Each row was made from one path, in order. Every step used is in the known rows, and no mark comes twice. Write each row's path.
Known rows:
dezira-vilol-fitib: [-0.02 -0.36 -0.43  0.14 -0.21  0.01 -0.11 -0.03 -0.01 -0.11  0.23 -0.03
  0.21  0.07 -0.37 -0.03  0.31  0.04  0.11  0.28  0.18  0.11 -0.26]
fitib-povud: [ 0.14 -0.01  0.34  0.32 -0.13  0.24  0.02 -0.11 -0.41  0.07  0.19 -0.10
 -0.06 -0.24  0.04  0.20  0.46  0.21  0.14  0.04 -0.10  0.10 -0.20]
vivasab-vilol-dezira-lezoke: [ 0.12 -0.37 -0.04 -0.05  0.14 -0.27  0.50 -0.09 -0.26  0.10  0.14  0.05
 -0.13 -0.11 -0.38 -0.24 -0.33  0.20  0.28 -0.12 -0.02  0.04  0.23]
vilol-fitib-povud: [ 0.03 -0.22  0.09  0.28 -0.23  0.24  0.02 -0.14 -0.40  0.04  0.22 -0.05
 -0.05  0.00  0.17 -0.04  0.51  0.04 -0.09  0.14  0.00  0.29 -0.31]
vilol-dezira: [ 0.06 -0.29  0.04  0.15  0.01 -0.16  0.02  0.00 -0.18 -0.01  0.12 -0.01
  0.02  0.05 -0.03 -0.03  0.34  0.33  0.14 -0.03  0.07 -0.04  0.01]
tukek-vivasab-povud-dezira-lezoke: [ 0.22 -0.13 -0.31  0.01  0.15 -0.28  0.22 -0.14  0.07 -0.13  0.26  0.21
 -0.29  0.15 -0.09 -0.09 -0.08 -0.34  0.24 -0.27 -0.21 -0.01  0.10]
vilol-dezira-povud: [ 0.07 -0.18 -0.05  0.11  0.02 -0.20  0.22 -0.14 -0.35 -0.09  0.47  0.05
  0.05  0.06  0.09 -0.14  0.33  0.29  0.27 -0.17 -0.03 -0.04 -0.04]
fitib-vilol: [-0.12  0.01  0.05  0.36  0.03  0.22 -0.02  0.01 -0.15  0.13  0.01 -0.06
  0.05 -0.31 -0.36  0.21  0.44  0.38  0.50  0.19 -0.10 -0.05 -0.24]
tukek-vivasab-povud-dezira: [ 0.07 -0.07 -0.28  0.14  0.08 -0.22 -0.10 -0.08 -0.14 -0.26  0.15  0.23
 -0.25  0.38 -0.03  0.01  0.14 -0.10  0.17 -0.20 -0.16  0.15 -0.11]
vivasab-lezoke-debali: [ 0.07  0.21  0.20  0.29  0.22  0.15  0.01 -0.24 -0.39  0.16  0.10  0.05
 -0.21 -0.18 -0.39  0.12  0.02 -0.04 -0.26  0.47 -0.01 -0.10  0.07]
lezoke-vivasab-povud-dezira: [ 0.00 -0.06 -0.23  0.01  0.26  0.00 -0.02  0.07 -0.10 -0.20  0.30  0.27
 -0.06  0.51 -0.13 -0.03  0.23 -0.30  0.21 -0.20 -0.39  0.00  0.13]
vilol-fitib: [-0.01 -0.24 -0.13  0.33 -0.13  0.08 -0.08  0.01 -0.21  0.03  0.26 -0.07
  0.03  0.12 -0.24 -0.05  0.46  0.09 -0.10  0.27  0.17  0.19 -0.13]
fitib-vilol-dezira-lezoke-debali: [-0.14 -0.21 -0.03 -0.02  0.36  0.14  0.39 -0.24  0.18  0.13 -0.12  0.21
 -0.11 -0.48 -0.05 -0.13  0.00  0.04  0.50  0.12 -0.19 -0.31 -0.16]
debali-lezoke-vivasab-vilol-fitib: [-0.08  0.00 -0.22  0.18  0.00  0.12  0.16 -0.09 -0.12  0.02  0.11 -0.10
  0.03  0.38 -0.53 -0.26  0.11 -0.32 -0.07  0.29 -0.39  0.11  0.11]
lezoke-vivasab-vilol: [-0.05  0.02 -0.10  0.35  0.19  0.02 -0.07  0.11 -0.37 -0.06  0.17 -0.08
  0.11  0.24 -0.58  0.04 -0.12  0.04  0.19  0.08 -0.29  0.09  0.16]
povud-dezira: [-0.03 -0.17 -0.07  0.01  0.06 -0.22 -0.03  0.09 -0.31  0.07  0.20  0.08
 -0.17  0.08 -0.25  0.15  0.32  0.21  0.17  0.01  0.09  0.02  0.05]
tukek-vivasab: [ 0.13  0.04 -0.10  0.57 -0.08 -0.14 -0.29  0.02 -0.11 -0.08  0.11 -0.20
  0.01  0.08 -0.21  0.19  0.24  0.16  0.07  0.10 -0.02  0.02 -0.09]
dezira-lezoke-vivasab: [ 0.22  0.00 -0.04  0.31  0.17  0.03  0.12  0.08  0.16  0.10  0.31 -0.18
  0.15  0.00 -0.43  0.03  0.09 -0.26  0.20  0.03 -0.28 -0.31  0.35]
fitib-vilol-dezira-povud: [-0.12 -0.13 -0.13  0.09  0.09 -0.03  0.28 -0.18 -0.27 -0.02  0.28  0.10
  0.12 -0.15  0.11 -0.12  0.35  0.44  0.66 -0.16 -0.21 -0.11 -0.28]
tukek-vivasab-povud: [ 0.16  0.10 -0.08  0.51  0.02  0.08 -0.16 -0.10 -0.06 -0.28  0.19  0.01
 -0.08  0.17 -0.16  0.06  0.26 -0.06  0.10 -0.04 -0.18  0.14 -0.18]
vivasab-tukek: [ 0.02  0.13  0.24  0.42 -0.13  0.02  0.03  0.11 -0.18  0.07  0.30  0.21
 -0.07 -0.03 -0.41  0.26  0.28  0.12  0.04  0.15  0.11  0.37  0.28]
lezoke-vivasab: [ 0.07  0.06 -0.01  0.43  0.10  0.09 -0.22  0.13 -0.05 -0.03  0.24 -0.15
  0.19  0.19 -0.34  0.14  0.32 -0.03  0.10  0.11 -0.24 -0.14  0.14]
fitib-vilol-dezira: [-0.15 -0.27 -0.05  0.13  0.08  0.01  0.09 -0.04 -0.10  0.08 -0.07  0.06
  0.06 -0.15 -0.01 -0.01  0.35  0.47  0.51 -0.01 -0.09 -0.10 -0.20]
povud-dezira-lezoke-vivasab-vilol: [ 0.04 -0.20 -0.32 -0.10  0.31 -0.31  0.30  0.09 -0.26  0.05  0.23  0.11
 -0.12  0.23 -0.55 -0.12 -0.48 -0.23  0.32 -0.15 -0.33 -0.05  0.44]
vilol-fitib-povud-dezira: [-0.06 -0.41 -0.12 -0.07 -0.15 -0.04  0.06 -0.10 -0.48  0.06  0.20  0.17
 -0.22  0.19  0.30 -0.10  0.41  0.00 -0.05 -0.02 -0.02  0.29 -0.26]

Write each row's path:
[-0.13 -0.54 -0.63 -0.20 -0.13 -0.29 -0.09  0.00 -0.10 -0.10  0.20  0.18
  0.03  0.28 -0.23 -0.09  0.18 -0.01  0.14  0.12  0.19  0.11 -0.17]	povud-dezira-vilol-fitib
[ 0.04 -0.21 -0.60 -0.04  0.03 -0.30 -0.14 -0.13  0.06 -0.41  0.13  0.29
 -0.05  0.32 -0.14  0.03 -0.04 -0.15  0.35 -0.20 -0.16  0.06 -0.25]	tukek-vivasab-povud-dezira-vilol
[ 0.04 -0.36 -0.23  0.10 -0.30  0.17 -0.01 -0.20 -0.19 -0.09  0.20  0.00
  0.14 -0.04  0.05 -0.04  0.34  0.00  0.11  0.17  0.00  0.21 -0.46]	dezira-vilol-fitib-povud
[ 0.00  0.07 -0.13 -0.05  0.17 -0.14  0.44 -0.25 -0.27 -0.11  0.34 -0.01
  0.08  0.31 -0.19 -0.36 -0.02 -0.10  0.32 -0.16 -0.59 -0.11  0.19]	debali-lezoke-vivasab-vilol-dezira-povud
[ 0.10  0.11 -0.01  0.36  0.17  0.29 -0.06  0.03 -0.01 -0.22  0.31  0.07
  0.11  0.30 -0.26  0.01  0.33 -0.25  0.15 -0.04 -0.37 -0.01  0.06]	lezoke-vivasab-povud
[-0.03 -0.34 -0.11 -0.21  0.09  0.09  0.36 -0.33 -0.21  0.09  0.17  0.34
 -0.40 -0.15  0.25 -0.21  0.04 -0.44 -0.06  0.11 -0.11  0.10 -0.17]	vilol-fitib-povud-dezira-lezoke-debali
[ 0.02  0.16  0.08  0.50 -0.01  0.04 -0.11  0.19 -0.02 -0.02  0.32  0.17
  0.12  0.26 -0.35  0.19  0.14 -0.15  0.03  0.08 -0.19  0.23  0.46]	lezoke-vivasab-tukek
[-0.05 -0.44 -0.85 -0.07 -0.10 -0.29 -0.14 -0.16  0.07 -0.44  0.17  0.33
 -0.04  0.56 -0.03 -0.22  0.00 -0.33  0.13 -0.09 -0.07  0.24 -0.35]	tukek-vivasab-povud-dezira-vilol-fitib
[-0.14 -0.21 -0.35  0.32  0.06  0.04 -0.07  0.08 -0.36 -0.10  0.20 -0.01
  0.13  0.48 -0.47 -0.23 -0.08 -0.14 -0.05  0.18 -0.20  0.27  0.05]	lezoke-vivasab-vilol-fitib
[-0.10 -0.42 -0.78 -0.22  0.07 -0.04 -0.07 -0.02  0.13 -0.37  0.30  0.35
  0.13  0.68 -0.13 -0.26  0.08 -0.54  0.18 -0.08 -0.28  0.09 -0.10]	lezoke-vivasab-povud-dezira-vilol-fitib
[ 0.25  0.06 -0.03  0.22  0.23  0.24  0.27 -0.03  0.20 -0.08  0.39  0.02
  0.06  0.10 -0.35 -0.09  0.09 -0.49  0.23 -0.10 -0.42 -0.19  0.28]	dezira-lezoke-vivasab-povud
[-0.09 -0.47 -0.61 -0.29 -0.06 -0.08  0.08 -0.11 -0.06 -0.29  0.30  0.41
 -0.06  0.37 -0.19 -0.21  0.21 -0.23  0.20  0.01  0.04  0.25 -0.28]	vivasab-povud-dezira-vilol-fitib
[ 0.07  0.35  0.22  0.33 -0.08  0.12  0.12  0.02  0.22  0.09  0.25  0.07
  0.03  0.17 -0.42  0.15  0.36 -0.34  0.00  0.19 -0.37  0.08  0.53]	debali-lezoke-vivasab-tukek
[ 0.01 -0.25 -0.37 -0.26  0.06 -0.09  0.07 -0.08 -0.06 -0.27  0.25  0.35
 -0.07  0.14 -0.30  0.05  0.16 -0.07  0.43 -0.12 -0.05  0.06 -0.17]	vivasab-povud-dezira-vilol
[ 0.14  0.31  0.11  0.20  0.11  0.37  0.19 -0.12  0.22 -0.09  0.25 -0.02
  0.00  0.19 -0.34 -0.03  0.55 -0.43  0.12  0.06 -0.57 -0.19  0.12]	debali-lezoke-vivasab-povud
[ 0.22 -0.24 -0.13  0.00  0.27  0.00  0.37 -0.08  0.26 -0.15  0.30  0.13
  0.06  0.26 -0.01 -0.32 -0.02 -0.39  0.26 -0.30 -0.43 -0.23  0.29]	vilol-dezira-lezoke-vivasab-povud
[-0.02 -0.21 -0.53 -0.18  0.20 -0.08 -0.07  0.01  0.10 -0.34  0.27  0.30
  0.10  0.43 -0.26 -0.02  0.05 -0.35  0.42 -0.19 -0.37 -0.09  0.00]	lezoke-vivasab-povud-dezira-vilol
[ 0.16 -0.35 -0.27  0.16  0.11 -0.45  0.27 -0.15 -0.16 -0.06  0.01 -0.03
 -0.09  0.06 -0.21 -0.24 -0.53  0.08  0.22 -0.20 -0.14  0.05  0.16]	tukek-vivasab-vilol-dezira-lezoke
[ 0.24  0.11 -0.07  0.52 -0.02 -0.25 -0.19 -0.15 -0.32  0.07  0.08 -0.22
 -0.09  0.11 -0.27  0.13 -0.04  0.06 -0.20  0.24 -0.07 -0.06  0.12]	tukek-vivasab-lezoke
[ 0.01 -0.28 -0.22  0.07  0.28 -0.03  0.29 -0.01  0.29  0.12  0.03 -0.03
  0.18 -0.05 -0.06 -0.18  0.00 -0.04  0.60 -0.14 -0.43 -0.41  0.16]	fitib-vilol-dezira-lezoke-vivasab
[ 0.02  0.01 -0.17  0.51  0.01 -0.18 -0.16 -0.02 -0.41 -0.13  0.04 -0.11
 -0.07  0.11 -0.47  0.07 -0.19  0.22  0.13  0.06 -0.08  0.27 -0.09]	tukek-vivasab-vilol
[-0.06 -0.26 -0.20  0.14  0.20 -0.20  0.04  0.05 -0.33 -0.14  0.06  0.03
  0.11  0.41 -0.26 -0.18 -0.23  0.12  0.20 -0.12 -0.29  0.05  0.19]	lezoke-vivasab-vilol-dezira
[ 0.04 -0.19  0.12 -0.04 -0.05 -0.06  0.05 -0.08 -0.49  0.07  0.16  0.11
 -0.23 -0.03  0.16  0.15  0.35  0.18  0.19 -0.13 -0.09  0.10 -0.14]	fitib-povud-dezira
[ 0.08 -0.20 -0.12 -0.16  0.22 -0.15  0.41 -0.08 -0.43  0.08  0.19  0.12
 -0.18  0.11 -0.13 -0.14 -0.42 -0.28  0.34 -0.27 -0.51  0.05  0.23]	fitib-povud-dezira-lezoke-vivasab-vilol
[ 0.10 -0.26 -0.17  0.16  0.04  0.17  0.37 -0.15 -0.34  0.04  0.23 -0.05
  0.00  0.13 -0.12 -0.32 -0.26 -0.38  0.04 -0.01 -0.42  0.22  0.06]	dezira-lezoke-vivasab-vilol-fitib-povud
[-0.03 -0.01  0.00  0.14 -0.12  0.30  0.26 -0.24 -0.32  0.03  0.10 -0.10
 -0.03  0.25 -0.12 -0.24  0.15 -0.36 -0.05  0.17 -0.56  0.21 -0.08]	debali-lezoke-vivasab-vilol-fitib-povud
[ 0.13 -0.03 -0.11  0.23  0.24 -0.05  0.27  0.04 -0.16  0.04  0.24 -0.10
  0.07  0.04 -0.67 -0.07 -0.35 -0.18  0.27  0.01 -0.33 -0.06  0.36]	dezira-lezoke-vivasab-vilol
[ 0.03 -0.05 -0.05 -0.22  0.41  0.11  0.43 -0.23  0.01 -0.08  0.24  0.47
 -0.43 -0.15 -0.24 -0.09 -0.04 -0.45  0.21 -0.02 -0.17 -0.07  0.04]	vivasab-povud-dezira-lezoke-debali
[ 0.08 -0.06 -0.13  0.01  0.14 -0.31  0.27  0.17  0.10  0.12  0.38  0.33
 -0.10  0.25 -0.31  0.03 -0.22 -0.44  0.16 -0.16 -0.24  0.08  0.75]	povud-dezira-lezoke-vivasab-tukek
[-0.17 -0.37 -0.36 -0.08  0.03 -0.09  0.07 -0.05 -0.63 -0.09  0.14  0.22
 -0.12  0.55  0.07 -0.28 -0.16 -0.23  0.04 -0.09 -0.37  0.39 -0.07]	lezoke-vivasab-vilol-fitib-povud-dezira
